What can hang from each mark
J: N
M: T Y
N: J
T: J
H: E X Y
E: H L
X: H
Y: H M
L: E

(in the rows, 128 means zero)
Known rows, with every way that one mark hangs from another
L(E(H(Y))): [142 121 170 165 120  85 100 187 137  79 134 112 114 145  55 142 121 109
 131 149]
N(J): [118 122 141 157 178 165 124 130 102 164 150 104 121 107 122 111 141  99
  60 138]
Y(M(T(J(N)))): [121  96 148 184 119 197  79 134 144 173 173 156 170  87  94 195 127 138
 102 136]
L(E(H(X))): [126 148 173 136 117 122 131 205 150 138 130 103  87 144  78 129 143  95
 145 139]
H(X): [105 155 157 128 154 165 128 123 130 147 133 110  74 107 129 126 162  95
 103 122]
L(E(H(X Y(M)))): [119 173 181 161 117  44 135 180 152  84 144 139 117 195 125 158 104 100
 179 145]
H(E(L) X): [136 174 120  76 120 149 139 150 114 167  96 108 102 123 111  92 151  80
 133 146]
M(T Y): [139  28 125 156 129 169 121  88 107 119 128  83 102  82 122 114 164 169
  77 131]
E(H(X) L): [128 141 137  71 115 157 158 217  89 134 124 105 104 122  70 104 106 107
 113 157]
Y(H(E) M(T)): [139  62  88 123 133 115 146 103 148 155 143 145 149 114 130 133  97 130
 136 116]
M(T Y(H(E))): [142  30  85 119 123 132 135  85 122 128 112 107 137 105 144 103 149 183
 111 119]
M(T(J)): [135  74 142 171 116 235 102 135 116 148 113 118 117  62  92 143 139 148
  81 131]
H(E(L) Y(M)): [155 160 104 120 130  77 123 128 123 104 122 141 156 162 102 125  93  94
 142 145]
H(E X): [125 176 148 109 141 163 130 110 152 159  94 122  81 130 143 108 170  93
 128 132]
M(T(J(N)) Y(H)): [108  45 108 162 112 185  82 121 120 142 162 130 188  77 122 179 158 209
  84 119]
E(H): [140 105 143 124 147 173 134 180 133 117 131 113 108 119  49 128 103 131
  79 134]
X(H(E Y(M(T)))): [168 130 121 154 106 107 106  76 147 139 140 142 151 130 149  96 101 149
 189 101]
H(X Y): [102 166 175 138 149 121 114 102 114 101 126 123  77 116 164 138 166 103
 119 136]
M(T(J(N)) Y): [126  64 142 183 105 218  68 115 123 145 142 120 156  81 110 168 181 193
  75 138]
Y(H M): [114 108  94 145 172  97 145 131 149 126 181 140 160 131 104 164  78 119
 104  83]
H(E(L) X Y): [130 187 137  86 115 109 121 127  96 122  90 123 100 133 145  99 152  88
 151 163]
Y(M): [131 127 124 164 170 129 132 125 153 130 159 129 128 136  90 152 101 103
  96 104]

Rows
[143  83 156 170  97 160 128 162 116  75 118 164 154 133 108 167  67 179
 121 160]  E(H(Y(M(T(J)))))
[126 131 159 128 114 101 136  69 131 128 109 150  94 136 206 126 144 111
 171 161]  H(E X Y(M(T)))
[147 159 131 155 152  83 117  90 160  97 117 159 137 172 135 142 112 106
 135 128]  H(E Y(M))
[148  97  51  87 128 104 142 138 111 118 112 101 175 140  98  97 118 159
 105 111]  M(Y(H(E(L))))
[119  67 105  98 112 126 152  79 120 139 104 114 112 114 202  99 170 176
 136 130]  M(T Y(H(E X)))
[150  93 136 151 125 103 117  76 137 114 120 149 121 129 152 131 120 120
 145 152]  H(E Y(M(T)))
[123 134  73  66 116  98 158 133 105 129 104 104 150 149 151  93 143 150
 135 118]  M(Y(H(E(L) X)))
[121 199 155 135 140  78 135  85 157 109 112 161 111 179 189 137 133  99
 163 136]  H(E X Y(M))
[173 173  81 100 114 157 109 153 128 178 127 100 161 111  57  60 110 116
 151  88]  X(H(E(L)))
[137  97  80 121 149 112 136  97 149 109 111 119 153 147 130 113 138 170
 100  97]  M(Y(H(E)))
[108 157 117  89 146 128 143 116 149 155 116 134 111 126 157 119 147 107
 135 109]  Y(H(E X))
[119 166  77  70 128  81 171 155 129 156 138 144 160 160 139 123  89  96
 161 117]  Y(H(E(L) X) M)
[116 155  88  56 125 117 152 155 109 163 116 117 136 121 126 101 127  98
 141 125]  Y(H(E(L) X))
[110 168 108 103 152  90 163 115 169 150 135 160 141 166 169 142 109 108
 154 101]  Y(H(E X) M)
[119 158 192 146 111  81 116 181 132  91 127 116  91 157 109 137 144 102
 160 156]  L(E(H(X Y)))
[130 198 127  99 120  71 141 124 118 113 112 144 132 173 158 121 116  87
 169 152]  H(E(L) X Y(M))
[121  85 159 169 112 236  61 136 127 182 153 130 142  50  81 176 166 139
  82 145]  M(T(J(N)))
[ 92 103 120 145 114 159 152 133 128 147 142 159 152 109 173 172 100 157
 133 110]  Y(H(X) M(T(J)))
[144 175 125 178 148  92 105 104 147 104 177 138 163 145 120 128  85 138
 157  66]  X(H(Y(M)))
[ 98  67 115 144 102 180 140 113 103 119 112 122 140  99 186 143 152 207
 107 116]  M(T(J) Y(H(X)))
[ 95 116 111 122 152 112 147 108 121 106 139 109 122 131 173 130 154 168
 104  93]  M(Y(H(X)))
[169 181  98 110 109 116  95 132 112 134 125 113 159 125  88  69 111 124
 167 102]  X(H(E(L) Y))
[121 165 143  96 114  78 163 191  94  79 138 141 133 169 118 136  71 114
 146 163]  E(H(X Y(M)) L)
[119  98 176 127 109 108 156 138 108  91 137 147  96 135 165 141 101 142
 149 171]  E(H(X Y(M(T))))
[118 188 165 118 138 117 112  86 134 113  89 136  82 141 177 117 173 100
 143 146]  H(E X Y)
